Every row comes from one small tree of marks. The marks that hang from a mark follow it in brackets, in alphabetical order. Every link used is in the known rows. Which tree was each row made from?
Known rows:
M{V{Q}}: [-0.36,4.58,2.32,2.39,0.20,1.04,0.34,-4.37,-2.13,4.60,0.67,-1.24,-0.81,1.53,-0.67,-0.75,5.86,1.94,1.73,4.27,2.24,-3.29,1.92,-4.06,-0.32,2.24]
D{H{V{Q}} P{C{Z}}}: [-1.77,0.90,1.83,-0.35,-3.84,-0.13,0.84,-2.71,-0.64,4.35,0.18,-2.06,-2.36,0.58,-2.52,-2.64,2.34,1.53,2.48,0.64,1.93,-1.52,0.31,-3.15,0.06,-0.70]
Z{C}: [0.84,5.05,1.38,0.17,-0.40,1.50,-1.67,-4.24,-3.06,3.57,0.52,-0.12,-2.23,2.66,-1.60,-1.96,5.25,0.32,3.16,1.27,3.65,-5.64,3.28,-5.00,0.51,2.30]
D{H}: [-0.55,4.28,0.60,-1.10,-3.40,-0.15,-1.13,-2.76,-3.04,4.91,1.29,-3.28,-2.56,1.60,-1.85,-2.62,5.74,2.16,3.83,0.80,1.61,-5.47,4.31,-4.11,1.02,0.68]
M{V{H{D} Q}}: [0.97,4.28,1.53,2.46,2.15,2.40,0.74,-3.73,-1.47,5.49,1.35,-1.80,-1.71,1.06,-0.55,-1.78,2.46,2.27,1.42,4.01,2.51,-4.40,3.59,-3.55,-1.60,0.64]
C{P}: [0.73,5.77,-0.56,0.22,-0.47,0.48,0.05,-3.00,-1.49,5.77,2.19,-1.30,-1.99,0.15,-1.20,-2.18,6.83,1.08,4.54,1.43,2.69,-4.59,2.42,-4.60,-0.53,3.02]
H{D}: [0.08,5.80,-0.41,1.67,1.03,2.35,-0.69,-2.85,-3.18,4.23,1.28,-1.43,-1.79,1.35,-1.77,-1.34,4.79,2.62,5.18,4.23,3.14,-3.37,4.14,-5.15,-0.24,0.78]
U{V{H{F} Q W}}: [-1.16,1.92,2.83,1.91,4.02,2.96,2.58,-3.97,-1.71,4.58,5.83,-3.93,-2.80,-0.66,-1.15,-2.05,2.91,1.30,-1.98,1.46,0.36,-2.71,0.62,-3.18,2.27,1.13]
P{C}: [0.46,2.86,-1.08,-1.36,0.47,1.64,-0.98,-2.68,-0.36,4.72,0.55,-0.72,-2.22,1.47,-2.48,-2.46,5.46,1.90,4.55,3.87,1.50,-5.41,3.36,-5.07,0.30,2.69]
U{S{H{D}}}: [0.51,3.38,0.03,0.33,-0.15,0.62,-0.99,-2.86,-2.11,5.37,1.99,-0.76,-2.16,0.22,-0.56,-2.03,0.88,2.49,3.05,1.38,0.60,-4.29,5.81,-4.39,-1.30,1.52]
D{H P{C{Z}}}: [-1.84,2.29,0.27,-2.98,-4.98,-0.63,-0.85,-0.99,-1.14,4.29,0.08,-2.77,-3.30,0.26,-3.11,-3.43,3.11,1.74,4.73,-0.67,2.20,-3.92,2.95,-4.99,0.65,-0.76]
V{H M}: [1.21,4.47,-0.99,-1.41,1.30,0.87,-0.17,-1.15,-0.33,5.51,3.98,-2.66,-3.84,0.28,0.09,-3.09,5.48,1.67,2.64,0.37,0.27,-5.01,3.22,-4.48,0.94,0.26]
D{H{V{M Q{F}}}}: [0.52,3.67,0.66,1.14,-0.36,0.35,0.74,-4.94,-0.46,4.56,2.68,-3.54,-2.66,1.04,0.06,-0.67,5.04,1.01,3.22,1.45,0.41,-0.17,-0.15,-2.95,3.26,0.61]
Q{F V{H M W}}: [0.72,3.38,-0.70,-1.09,3.98,1.86,0.97,-3.67,-0.15,4.05,5.32,-5.48,-4.42,-0.45,-0.95,0.29,2.42,0.74,5.77,-0.17,-0.90,-2.66,-1.16,-5.17,4.54,-0.57]
D{H{V{Q W}} P{C{Z}}}: [-3.20,-0.58,2.48,-0.27,-2.48,0.56,1.61,-1.95,-1.18,4.54,1.69,-3.15,-2.60,0.90,-3.40,-1.24,0.22,1.17,2.59,0.45,1.40,-1.48,-0.94,-2.95,1.47,-1.56]
D{H{V}}: [0.21,3.03,0.76,0.36,-3.22,-0.09,-0.88,-2.79,-2.03,4.29,1.97,-2.00,-1.85,2.04,-2.17,-1.90,5.32,2.04,2.26,0.66,1.82,-4.18,3.62,-2.53,0.58,-0.50]
D{H{F V} P}: [-2.40,1.86,1.48,1.45,-3.22,-0.46,-1.65,-2.01,-1.69,2.85,2.43,-4.07,-2.38,0.14,-1.38,-2.03,5.74,1.33,1.54,-0.31,2.61,-1.78,2.21,-1.41,0.19,-0.74]
M{V{H Q W}}: [-0.98,2.17,2.94,1.12,1.99,1.90,1.37,-2.95,-1.35,5.75,3.14,-3.21,-2.20,1.22,-0.98,-0.84,2.14,1.35,0.35,2.23,0.93,-5.72,1.26,-3.17,0.46,0.88]
Q{F V{H{D} M W}}: [1.33,4.04,-1.45,0.28,5.44,3.13,1.22,-3.73,-0.89,4.09,4.99,-5.12,-4.24,-0.34,-1.44,0.78,0.49,1.31,7.01,1.56,0.10,-1.32,-0.12,-5.38,3.85,-1.60]
H{D F}: [-0.37,4.71,-0.74,2.93,2.67,3.23,-0.28,-2.70,-2.30,3.03,1.58,-2.24,-2.16,1.10,-1.56,-2.25,6.34,2.34,3.65,4.24,3.48,-1.81,4.01,-4.50,0.05,1.85]
U{S V{H M Q W}}: [-0.12,1.27,2.64,0.86,3.97,0.70,2.15,-3.65,-2.07,6.84,7.45,-1.57,-2.76,-1.19,1.24,-0.76,-1.50,1.28,-1.55,-0.04,-1.77,-1.06,0.42,-3.89,3.33,-0.34]
Q{V}: [0.40,4.86,0.22,0.62,0.16,1.04,-0.27,-4.56,-3.05,3.56,1.56,-2.44,-2.01,0.81,-1.98,-0.85,6.07,2.17,5.48,2.64,1.29,-3.06,1.27,-5.46,0.90,0.95]
S{Z}: [-0.05,3.39,0.44,-1.50,-1.84,2.46,-0.32,-3.24,-1.96,4.02,1.75,-1.52,-2.31,1.45,-1.44,-2.45,6.49,2.67,2.64,0.08,2.34,-4.21,2.01,-4.60,1.42,2.27]
Q{F V{M W}}: [-0.01,4.22,-0.73,0.16,3.55,1.82,0.74,-4.39,-1.60,3.09,4.26,-4.53,-3.37,0.10,-1.44,1.77,3.86,0.90,7.31,1.83,-0.12,-0.20,-1.75,-5.92,5.11,-0.01]
Q{V{H{D{P{C}} F} W}}: [-1.07,-0.46,-0.39,0.17,4.40,3.29,-0.04,-2.39,-0.40,3.51,3.37,-5.31,-4.05,-0.95,-3.18,-1.31,-0.31,1.20,5.19,2.38,1.11,-2.60,0.60,-3.54,0.37,-0.94]
D{H{F} P}: [-3.06,2.95,1.56,-0.05,-3.48,-0.48,-1.93,-2.06,-2.79,3.49,1.77,-5.44,-3.15,-0.37,-1.03,-2.76,6.27,1.31,3.17,-0.31,2.37,-3.11,2.88,-2.84,0.71,0.40]

Which tree is each row?
[0.46,3.86,-0.71,1.70,3.08,3.30,-0.01,-2.07,-0.97,4.00,2.60,-3.14,-3.31,0.56,-1.03,-3.72,4.77,2.19,2.09,2.39,2.68,-4.40,4.69,-3.78,-0.61,1.33] | V{H{D F}}
[-0.86,2.98,1.45,1.33,2.38,2.28,1.24,-3.65,-0.94,4.84,2.39,-3.97,-3.25,0.30,0.29,-4.06,6.33,1.51,0.17,2.09,1.05,-4.55,1.66,-3.19,-0.06,3.69] | V{H{F} Q}
[0.63,3.36,-0.48,5.15,5.17,3.45,1.84,-3.56,-0.84,3.61,3.20,-1.40,-1.95,1.20,-0.12,-1.35,5.95,1.88,1.59,5.24,2.06,2.70,1.03,-2.97,0.50,0.81] | H{D F V{M Q}}
[-2.27,4.08,1.28,0.93,3.83,2.32,0.91,-3.13,-1.62,5.36,4.59,-6.47,-4.18,-1.68,0.56,0.67,-0.01,0.55,5.46,1.57,0.76,-0.94,-1.73,-3.92,2.42,-0.82] | V{H{D{P}} M Q{F} W}
[-1.59,4.45,0.86,1.10,3.66,2.18,1.64,-4.25,-1.70,4.66,3.73,-4.40,-3.10,0.50,-0.02,0.99,4.27,0.59,4.96,3.11,0.14,-0.62,-1.99,-5.10,4.54,2.08] | V{M Q{F} W}
[-0.02,5.23,0.71,4.34,2.66,2.98,1.01,-6.02,-1.58,3.61,1.19,-1.79,-1.14,1.05,-0.72,0.42,3.74,1.82,4.42,5.14,3.02,-0.29,0.06,-3.69,0.71,1.84] | H{D V{Q{F}}}
[-2.49,3.58,1.37,3.70,3.69,2.32,0.95,-3.90,-1.86,3.74,4.26,-4.26,-2.36,-0.62,-0.24,2.76,1.13,0.65,5.53,3.47,1.81,2.78,-2.92,-3.17,2.63,-1.42] | H{D{P} V{M Q{F} W}}
[-1.95,3.42,0.60,4.34,1.10,2.14,-1.07,-2.15,-1.86,2.19,2.33,-2.30,-1.70,-0.18,-1.36,-0.84,4.98,1.87,2.97,2.97,4.12,0.20,2.12,-2.39,-1.10,-0.61] | H{D{P} F V}
[-0.01,1.66,-2.16,2.15,2.86,2.69,0.68,-0.04,1.59,2.02,2.33,-0.27,-2.88,-0.18,-2.27,-2.37,3.67,1.62,3.19,2.48,3.33,3.08,1.70,-4.19,0.36,-1.85] | H{D{P{C{Z}}} F V{M}}
[-1.71,3.11,0.22,2.55,2.30,1.72,-0.28,-0.80,-2.45,3.86,4.90,-2.62,-2.24,0.06,-1.56,1.61,1.71,1.40,4.78,2.33,2.21,0.99,0.45,-3.15,1.11,-3.65] | H{D{P} V{M W}}
[-2.04,4.60,2.19,1.29,0.45,1.49,-0.14,-3.37,-3.06,5.71,1.85,-4.37,-2.96,-1.03,0.11,-1.88,2.11,1.84,3.76,2.43,2.22,-3.88,1.24,-3.44,-1.83,0.15] | V{H{D{P}} Q}
[-1.29,0.26,1.37,2.45,2.14,1.68,2.01,-2.72,-1.35,4.35,4.69,-4.40,-2.95,1.78,-1.10,-1.21,4.74,0.95,0.32,1.75,0.01,0.65,0.02,-1.68,3.35,-0.23] | D{H{F V{M Q W}}}
[0.64,3.11,1.59,-2.59,-3.26,2.37,-2.11,-3.83,-2.10,3.17,0.99,-2.08,-3.35,0.41,-2.27,-2.28,1.60,0.84,2.90,-2.69,3.68,-4.84,3.34,-3.54,-1.13,0.27] | S{H{D{P}} Z{C}}
[-1.69,-0.30,2.81,1.74,0.77,0.54,1.38,-3.89,-1.45,5.75,3.95,-1.51,-1.73,0.82,-0.36,-0.39,-0.03,1.37,-0.29,0.91,-1.22,-3.16,0.83,-2.17,0.27,1.92] | U{S{H{V{Q W}}}}
[2.11,0.09,2.47,-1.08,-0.48,2.88,2.23,-5.58,0.15,5.31,3.43,-0.90,-2.71,1.77,-2.54,-1.70,1.64,-0.88,-0.76,-3.03,1.90,-4.37,-0.98,-1.67,0.21,2.99] | S{H{V{Q W}} Z{C{P}}}
[-1.09,1.75,-0.25,1.31,4.72,2.57,0.51,-1.64,-1.71,3.42,5.70,-6.22,-4.52,-1.65,-1.13,-0.45,1.33,1.07,4.90,0.73,0.67,0.30,-0.19,-3.71,1.71,-2.93] | Q{V{H{D{P} F} M W}}
[-1.26,1.54,0.86,1.01,5.08,2.88,2.41,-2.05,-0.61,5.26,5.27,-5.12,-4.20,0.35,0.32,-2.57,4.53,0.78,0.41,1.61,-0.47,-2.25,-0.07,-3.33,2.50,1.61] | V{H{F} M Q W}
[0.75,2.92,-1.14,2.76,2.78,1.82,0.25,-1.74,0.31,2.81,3.89,-1.13,-2.36,1.07,-0.58,-1.91,8.15,1.50,1.07,2.34,1.65,0.18,2.03,-3.12,1.36,0.70] | H{F V{M}}
[1.75,4.58,-0.59,0.59,2.06,2.41,0.05,-3.92,-2.34,4.41,2.31,-3.04,-2.91,0.31,-1.91,-1.85,2.66,2.53,5.22,2.34,1.55,-4.21,2.86,-4.92,-0.54,-0.73] | Q{V{H{D}}}
[1.62,1.51,0.92,-2.46,-1.36,3.18,-0.77,-4.16,-0.01,2.40,1.43,-1.72,-3.72,1.84,-1.99,-4.38,5.97,0.52,-0.71,-2.91,2.48,-5.52,3.68,-3.41,0.61,3.73] | S{H{F} Z{C}}
[0.58,3.54,-1.13,-0.08,4.19,2.91,0.75,-0.62,-1.50,5.59,5.08,-3.43,-3.86,0.76,-1.24,-1.24,1.51,1.75,4.00,1.62,0.69,-3.61,3.01,-4.44,1.66,-1.71] | V{H{D} M W}
[-2.86,1.57,3.04,3.61,3.43,2.89,0.78,-2.38,-1.83,4.19,3.42,-5.09,-2.59,-0.57,-0.57,-0.53,0.77,1.15,0.99,2.74,2.75,-2.05,1.00,-2.09,-0.53,-0.50] | M{V{H{D{P} F} Q W}}
[-0.38,0.52,-0.15,1.32,1.28,1.35,0.67,-0.98,-0.80,3.59,5.17,-3.74,-3.20,1.89,-1.92,-1.34,4.94,1.13,1.07,0.44,0.65,-0.39,1.88,-2.07,3.54,-1.31] | D{H{F V{M W}}}
[-1.56,1.79,0.40,-3.09,-4.18,-0.93,-2.47,-2.07,-1.46,5.08,0.59,-3.59,-3.01,0.13,-2.47,-2.50,3.39,1.51,5.25,0.83,1.33,-5.28,3.18,-3.63,0.22,0.24] | D{H P{C}}
[-0.43,3.68,1.94,2.54,4.14,3.41,1.42,-4.44,-0.93,4.84,2.64,-3.94,-2.26,0.69,-0.92,0.61,-0.09,1.39,3.14,3.53,2.15,-3.65,1.05,-3.79,1.47,0.80] | M{V{H{D} Q{F} W}}
[2.80,5.46,-2.08,0.21,4.10,2.37,0.37,-4.38,-0.19,3.89,3.51,-3.99,-3.98,-0.67,-0.50,-0.63,2.72,1.71,6.91,1.64,0.66,-1.36,1.10,-5.53,2.27,-0.75] | Q{F V{H{D} M}}
[0.90,3.67,-0.52,2.35,5.20,3.41,1.73,-2.82,-0.63,5.10,3.53,-3.60,-3.76,0.12,0.71,-3.46,4.83,1.67,1.64,3.45,1.07,-0.94,2.16,-3.64,0.27,1.32] | V{H{D F} M Q}
[0.79,3.28,2.49,2.66,2.76,1.51,1.15,-5.31,-2.99,6.31,4.25,-0.10,-1.54,-0.97,0.82,-1.89,-1.48,2.44,-0.58,1.96,0.83,-1.91,3.06,-3.98,0.03,0.59] | U{S V{H{D} Q}}
